Every row comes from one small tree of marks. Brackets hold a mark, then the marks that hang from it, in alphabetical order. Every link used is in the known rows. Which tree was each row made from?
(in the rows, 128 means zero)
Known rows:
(biked (pigu sivi)): [175 152 150 142  94 108 132 136 127 106 146 112 120 148 104 185 131 133
 117]
(nituf biked): [174 107 123  91 111 147 124 159 113 145 135  93 145 155  67 156 129 124
 124]
(dedo (nituf biked sivi) pigu solel): [152 103 104  63 100 150 185 169 117 166 136  87 165 165  40 142 145 129
 121]
(dedo (solel biked (sivi nituf))): [153 115 117  57  92 156 126 156  89 139 104  78 147 119 116 165 157 119
  99]
(biked pigu): [180 139 143 123 104 118 116 146 135 138 113 111 134 138  89 158 140 134
 120]
(dedo (solel (sivi (nituf (biked pigu))))): [140 126  97  58  78 129 122 145 127 124 105  84 100 154  80 135 170 109
 134]
(sivi (nituf biked) pigu): [153 110 132  65 114 173 135 145 105 140 143  97 127 168  90 181 148 127
 105]
(biked nituf pigu): [187 127 133 123 133 123 109 159 140 145 108 110 125 130  83 121 133 144
 132]
(dedo nituf (pigu biked sivi) solel): [131 117 148  60  86 131 188 144 110 101 169  76 155 187  78 171 131 148
 119]
(dedo nituf pigu): [165 126 128  96 109 165 162 154  97 148 126 100 156 166  86 171 148 138
 105]
(pigu biked (sivi nituf)): [146 141 146  78 108 140 152 122 125 101 164 105 145 164 123 162 134 128
 110]
(dedo (pigu (biked nituf)) (solel sivi)): [136 125 120  29 116 135 142 174 130 123 132  64 137 162  52 109 122 150
 147]
(dedo pigu): [161 139 140  96 118 147 146 159 114 137 139 104 148 169  83 182 132 142
 114]
(dedo nituf (solel (biked pigu) sivi)): [181 110 133  93  71 133 120 155  91 147  78  69 142 111  95 165 163 119
 107]
(solel (biked pigu) dedo (sivi nituf)): [173 154 133 102  93 144  87 143  90 136  72 101 114 127 121 162 171  94
 120]
(pigu (sivi nituf)): [151 146 124 105 106 147 152 130 106 109 156 115 132 156 131 177 143 129
 100]
(solel sivi): [172 146 111  91  94 157 121 157 104 144 116  87 135 131  89 145 138 123
 117]
(dedo pigu (solel (sivi nituf))): [122 143  98  45  92 156 159 155 111 122 128  86 126 167  95 154 162 129
 117]
(dedo nituf pigu (solel biked sivi)): [163 111 126  66  83 162 153 169  71 146 104  64 157 144  86 191 154 126
  99]

Write each row's tree:
[189 125 132  94 142 159 141 170 126 177 136 105 151 120  70 127 113 156
 113] : (biked (nituf (sivi pigu)))
[187 121 140  87 119 174  86 177  64 150  98  70 125 120  82 158 127 131
 124] : (solel (biked nituf) dedo (sivi pigu))
[184 141 141 141 120 112 125 146 130 111 140 112 112 142  95 153 125 145
 126] : (biked nituf (pigu sivi))
[184 123 133  98 106 176 162 155 107 185 128 100 170 125  82 152 136 143
  94] : (dedo (nituf (sivi pigu)))
[144 124 161  48 116 160 137 136 123 132 143  96 150 160 105 161 136 143
 104] : (sivi nituf (pigu biked))
[188 124 118  96  87 177 106 158  50 160  76  74 151 115  98 152 157 101
 109] : (solel biked (dedo nituf) sivi)
[157 104 157  79 110 129 148 174  99 134 132  84 167 153  83 204 127 146
 105] : (dedo pigu (solel biked))
[152 147 118  67  98 181 131 144  96 140 124  91 119 148 114 170 155 129
  99] : (solel (sivi nituf pigu))
[157 130 136  50  80 182 123 148  79 145 108  60 138 148  73 129 147 124
 132] : (solel (dedo nituf) (sivi (pigu biked)))
[166 113 125  68 118 144 130 185  92 138 113  68 144 140  74 161 130 142
 118] : (dedo pigu (solel (biked nituf) sivi))
[194 105 140 105 140 150  91 174  82 153  98  94 155 117  86 135 124 133
 129] : (solel (biked nituf) dedo)
[177 120 155  68 108 165 162 148 122 176 135  90 180 136  74 135 130 143
 103] : (dedo (nituf (sivi (pigu biked))))
[148 154  93  73  95 172 113 144  87 136  99  96 119 141 107 121 165 105
 131] : (solel dedo (sivi nituf))
[167 109 161  61 138 153 124 163 129 141 142  84 149 145  70 130 109 163
 127] : (sivi (pigu (biked nituf)))
[196 131 160 145 121 112  97 155  94 113 116 102 116 130 101 171 126 128
 131] : (solel (biked nituf (pigu sivi)) dedo)
[179 116 139  86 116 156 143 162 121 170 148  96 150 146  54 163 120 134
 111] : (nituf biked (sivi pigu))
[153 126 117  93 105 152 147 130 103 108 162 107 123 171 107 180 143 113
 110] : (pigu (sivi (nituf biked)))
[169 140 117  81  99 172  99 148  67 140  86  92 137 123 121 159 162  98
 112] : (solel biked dedo (sivi nituf))
[152 109 111  56  71 174 148 162  83 149 118  57 138 133  76 151 150 142
 108] : (dedo nituf (solel (sivi pigu)))
[169 125 148  90 129 129 137 149 128 108 163  91 147 150  87 131 104 149
 131] : (pigu (biked nituf) sivi)
[180 131 106 105 105 166 146 155  99 182 101 104 168 119  76 101 147 120
 122] : (solel (dedo (nituf sivi)))
[185 136 128  96  96 160  91 164  67 146  90  79 142 117  95 163 140 109
 121] : (solel biked dedo sivi)
[147 142 151  83  95 147 160 137  90 104 152  87 144 192  82 167 135 128
 132] : (solel (dedo nituf (pigu biked sivi)))
